Every row comes from one small tree of marks. Brackets hold a mark, then the marks that hang from it, in the order of their numbers. Every link used is in the known rows. Which tree was each row made from?
Known rows
[Z242 Z891]: -0.311 0.234 3.139 -0.736 1.679 1.492 0.077 -1.987 -1.524 -0.071 0.975
 0.341 0.737 0.963 0.205 0.338 2.824 -0.284 -0.527 -0.792 -2.060 0.457
 1.177
[Z134 Z986]: 0.418 1.015 3.823 -0.210 -0.103 0.934 -1.073 -0.600 -2.123 -0.419 0.530
 0.427 0.429 1.021 2.296 2.180 1.723 1.177 0.335 0.476 -0.728 1.389
 2.057
[Z574 [Z242 Z961] [Z891 [Z134 Z986] Z780]]: 5.120 2.483 2.635 -0.891 1.030 0.756 -1.570 0.386 -0.625 -0.712 -1.457
 -1.927 1.761 1.617 3.346 1.165 3.084 0.195 -0.354 0.485 -4.806 1.349
 2.348
[Z242 [Z891 [Z134 Z986] Z780] Z961]: 5.543 1.793 3.007 -0.242 -0.920 0.279 -1.041 -0.654 -1.151 -1.478 -0.198
 -1.947 0.109 0.183 3.325 0.327 1.362 0.607 0.273 -1.173 -3.598 1.655
 1.689
[Z242 [Z891 Z780] Z961]: 2.479 1.882 2.982 -1.463 1.272 1.735 -0.200 -1.757 -1.590 -0.844 1.026
 -1.343 -0.201 1.447 0.850 -0.580 2.139 -0.225 -0.431 -1.950 -3.777
 1.377 0.460
[Z891 Z134 Z780]: 3.934 2.186 3.062 -0.192 -2.019 -0.046 -1.188 -0.215 -2.275 -1.342 0.943
 0.171 -0.994 2.898 1.539 0.074 2.377 0.143 -0.551 -0.026 -1.586 3.253
 1.903
[Z242 [Z961 [Z891 Z134 [Z780 Z796]]]]: 4.646 2.844 2.573 0.058 -0.543 0.137 -0.800 0.269 -1.492 -0.515 2.205
 -0.124 -1.927 2.502 2.677 0.087 2.379 -0.230 0.935 -2.719 -2.326 2.339
 1.931
[Z961 Z242 [Z891 Z134 Z780]]: 3.297 2.933 3.446 -1.455 -0.930 -0.509 -0.850 -0.553 0.129 0.308 1.574
 0.431 1.028 2.504 1.690 -0.079 2.682 0.129 0.283 -2.929 -2.138 1.495
 4.398
[Z986 Z134]: 0.279 0.021 3.628 -0.256 0.230 0.569 -0.459 -0.548 -2.763 -0.333 -0.084
 1.107 -0.334 1.296 1.235 1.766 1.611 0.526 -0.547 1.061 -0.821 1.974
 1.834
[Z740 Z460 [Z891 Z780]]: 0.093 3.147 4.071 1.141 0.278 2.508 -2.136 -0.158 -0.176 -0.246 0.589
 1.202 -0.333 2.988 -1.119 1.118 3.683 1.128 -2.269 -1.496 -2.276 3.968
 2.032
[Z740 [Z891 [Z134 Z986] Z780]]: 3.795 2.437 4.074 0.815 -1.359 0.672 -2.189 1.006 -0.778 -0.840 -0.189
 -0.311 -0.518 1.344 2.620 1.987 2.495 1.335 -0.409 -0.024 -2.310 3.400
 2.381
[Z242 [Z891 Z134 [Z780 Z796]] Z961]: 5.130 1.964 2.024 -0.037 -0.512 0.412 -0.062 0.174 -1.798 -1.013 1.700
 -1.101 -2.094 1.633 2.401 -0.767 2.412 -0.716 0.354 -1.962 -3.348 2.250
 0.964
[Z574 [Z891 Z780]]: 1.658 2.548 3.488 -0.459 0.801 1.210 -0.572 0.063 -2.541 -0.171 0.743
 -0.044 0.357 3.009 -0.246 0.237 3.324 -1.245 -1.445 0.058 -2.572 1.809
 2.028
[Z891 Z134]: 2.024 0.499 2.610 0.365 -0.799 0.173 -0.657 -1.285 -1.175 -1.204 0.316
 1.136 -0.382 2.227 1.671 0.931 2.594 0.742 -0.204 0.682 -0.970 2.040
 1.515
[Z780 Z796 [Z891 [Z134 Z986]]]: 1.881 1.091 1.853 1.223 -1.915 -0.629 -1.091 1.898 -2.785 -0.302 2.004
 0.390 -0.156 -0.553 4.543 2.735 2.521 -0.023 0.731 0.738 0.115 1.364
 2.775
[Z740 Z460 [Z891 Z134]]: 0.740 1.164 3.179 2.624 -0.082 1.682 -1.822 -1.115 1.375 -0.771 -0.857
 2.134 0.218 2.122 -0.103 1.969 3.853 1.938 -1.756 -0.341 -1.756 3.258
 2.055
[Z891 [Z134 Z986]]: 2.747 0.740 3.293 0.801 -1.588 -0.213 -1.251 -0.358 -1.440 -1.141 -0.056
 0.346 0.249 0.836 3.241 2.023 1.745 1.479 0.486 0.931 -0.786 1.880
 2.370
[Z780 Z796 [Z891 Z134]]: 1.150 0.865 1.232 0.935 -1.129 -0.163 -0.581 1.055 -2.544 -0.342 2.395
 1.102 -0.668 0.622 2.931 1.626 3.396 -0.686 0.297 0.495 0.028 1.692
 1.894
[Z242 Z961]: 0.504 0.604 2.628 -0.691 1.658 1.842 -0.228 -2.449 -1.078 -0.961 0.497
 0.594 -0.350 2.055 1.317 1.146 2.267 1.037 0.133 -0.350 -2.078 1.621
 -0.009

Write each row's tree
2.581 -0.115 1.699 -1.480 2.693 1.461 -0.383 -2.572 0.626 -0.709 -0.782
 -0.822 1.564 0.787 2.121 0.177 3.410 0.559 -0.043 -0.874 -4.513 0.059
 0.827 | [Z574 [Z242 [Z891 Z134] Z961]]
3.848 2.493 2.660 -1.060 -1.189 -0.563 0.307 1.121 -1.220 0.353 2.523
 -0.147 -0.621 1.951 2.072 -0.782 2.926 -0.912 0.294 -2.733 -2.890 1.788
 3.294 | [Z961 [Z242 [Z891 Z134 [Z780 Z796]]]]
0.271 3.717 3.727 1.680 -0.256 2.240 -1.630 1.530 -1.138 0.291 2.038
 1.452 -1.998 3.346 -0.366 1.169 3.922 0.399 -1.627 -1.875 -1.689 4.265
 2.012 | [Z740 Z460 [Z891 [Z780 Z796]]]
2.201 2.643 3.348 -1.267 1.334 1.519 -0.895 -1.543 -1.190 -0.359 1.508
 -0.255 -0.104 2.353 0.991 0.177 2.066 0.150 0.224 -2.668 -2.627 1.488
 1.552 | [Z242 [Z961 [Z891 Z780]]]
1.746 0.570 2.189 0.725 -1.570 -0.448 -1.522 0.203 -1.956 -0.853 0.613
 0.173 1.504 -0.884 3.783 2.645 2.195 0.662 0.295 1.344 -0.329 1.144
 2.735 | [Z780 [Z891 [Z134 Z986]]]
0.047 0.220 2.222 -2.246 4.212 2.599 -0.155 -2.783 -0.021 -0.026 0.016
 -0.822 1.826 0.858 1.253 0.300 3.342 0.327 -0.189 -1.268 -4.408 -0.319
 0.438 | [Z574 [Z242 Z891 Z961]]
3.327 3.037 4.032 2.312 -2.101 1.066 -2.923 0.964 0.310 -0.893 -0.628
 0.427 0.171 1.670 1.350 2.255 2.730 1.933 -1.526 -0.578 -2.131 4.090
 3.282 | [Z740 Z460 [Z891 [Z134 Z986] Z780]]
4.603 2.763 3.271 -0.818 -2.032 -0.868 -0.210 2.100 -1.419 0.378 2.062
 -0.873 -0.090 0.550 3.661 0.276 1.999 -0.370 0.922 -2.374 -2.608 1.510
 4.171 | [Z961 [Z242 [Z891 [Z134 Z986] [Z780 Z796]]]]
1.817 2.016 2.568 -2.914 2.830 2.295 -0.667 -1.653 -0.922 -0.200 0.654
 -1.714 1.050 1.526 1.168 -0.637 3.217 -0.355 -0.564 -2.015 -5.029 0.824
 0.806 | [Z574 [Z242 [Z891 Z780] Z961]]
2.165 0.799 2.028 -1.283 2.599 1.217 -1.018 -2.461 1.005 -0.168 -0.262
 -0.033 1.585 1.577 2.515 0.944 3.424 0.919 0.646 -1.607 -3.504 0.195
 1.859 | [Z574 [Z242 [Z961 [Z891 Z134]]]]
4.905 1.454 2.405 -0.596 -0.102 0.669 -0.489 -1.599 -1.012 -1.545 0.207
 -1.195 -0.307 1.398 1.633 -0.654 2.112 0.006 -0.312 -1.537 -3.863 1.820
 0.998 | [Z242 [Z891 Z134 Z780] Z961]
2.276 3.166 2.987 -0.782 1.002 1.273 -0.524 0.126 -2.199 0.179 3.021
 -0.115 -1.701 2.436 1.857 0.220 2.414 -0.460 0.791 -3.194 -2.363 1.796
 1.478 | [Z242 [Z961 [Z891 [Z780 Z796]]]]
1.338 3.289 2.793 -1.477 1.972 1.532 -0.561 1.910 -2.877 0.915 1.904
 -0.343 -0.097 3.343 0.898 0.393 4.544 -1.941 -0.962 -0.326 -3.395 1.639
 2.312 | [Z574 Z242 [Z891 [Z780 Z796]]]
4.328 2.592 3.208 -0.670 0.073 0.181 -1.854 1.318 -1.452 -0.219 -0.884
 -1.353 2.132 1.852 2.868 1.205 3.323 -0.443 -0.800 0.970 -3.620 1.491
 3.507 | [Z574 Z242 [Z891 [Z134 Z986] Z780]]
3.639 3.360 3.123 -0.893 -1.375 -0.778 -0.509 1.304 -0.826 0.781 3.070
 0.793 -0.573 2.666 2.281 -0.148 2.858 -0.503 0.935 -3.318 -1.711 1.924
 4.452 | [Z961 Z242 [Z891 Z134 [Z780 Z796]]]
1.453 1.174 3.226 -0.863 0.288 -0.310 -0.376 -1.561 0.961 0.523 0.950
 1.499 1.748 1.759 1.741 0.796 3.008 0.695 0.790 -2.232 -1.681 0.347
 3.972 | [Z961 Z242 [Z891 Z134]]
5.513 2.983 3.046 0.283 -1.245 -0.280 -1.284 1.234 -1.645 -0.420 1.746
 -0.849 -1.313 1.257 4.331 1.139 1.501 0.403 1.503 -2.388 -2.045 2.037
 2.738 | [Z242 [Z961 [Z891 [Z134 Z986] [Z780 Z796]]]]
2.712 0.936 3.662 0.656 -0.749 -0.351 -1.491 -0.740 -0.565 -0.221 0.113
 0.393 1.160 0.465 2.971 2.042 1.854 1.104 0.923 -0.733 -0.861 0.663
 3.420 | [Z961 [Z891 [Z134 Z986]]]
4.712 2.667 3.046 -1.606 0.593 0.544 -2.194 -0.410 -0.134 -0.395 -0.149
 -1.664 1.520 1.169 4.045 1.078 2.332 1.005 0.848 -1.868 -3.855 1.053
 2.855 | [Z574 [Z242 [Z961 [Z891 [Z134 Z986] Z780]]]]
5.374 2.521 3.576 -0.186 -0.835 -0.042 -1.663 -0.476 -0.837 -0.962 0.221
 -1.143 0.292 0.963 3.585 1.110 1.243 1.033 1.009 -1.879 -2.566 1.805
 2.607 | [Z242 [Z961 [Z891 [Z134 Z986] Z780]]]
2.741 0.560 2.423 0.166 1.056 0.687 -0.714 -2.580 0.308 -0.751 0.090
 0.585 0.517 1.521 1.989 0.832 2.389 0.968 0.766 -1.572 -2.109 0.820
 1.554 | [Z242 [Z961 [Z891 Z134]]]
4.427 2.281 2.046 -1.171 1.782 1.210 -1.049 -0.484 -0.439 -0.702 -1.056
 -1.145 1.225 2.879 1.722 0.108 3.964 -0.461 -0.859 0.198 -5.025 1.569
 1.431 | [Z574 [Z242 Z961] [Z891 Z134 Z780]]
3.712 2.115 2.974 -1.530 -0.880 -0.241 -0.179 -0.535 -0.250 -0.208 1.027
 -0.401 0.997 1.748 1.325 -0.909 2.689 -0.262 -0.223 -2.208 -3.203 1.479
 3.303 | [Z961 [Z242 [Z891 Z134 Z780]]]
4.569 2.864 1.678 -0.746 1.407 1.015 -0.557 1.128 -1.361 -0.247 0.466
 -0.928 -0.368 3.151 2.484 0.112 4.181 -1.118 -0.360 -0.528 -4.465 1.882
 1.647 | [Z574 [Z242 Z961] [Z891 Z134 [Z780 Z796]]]
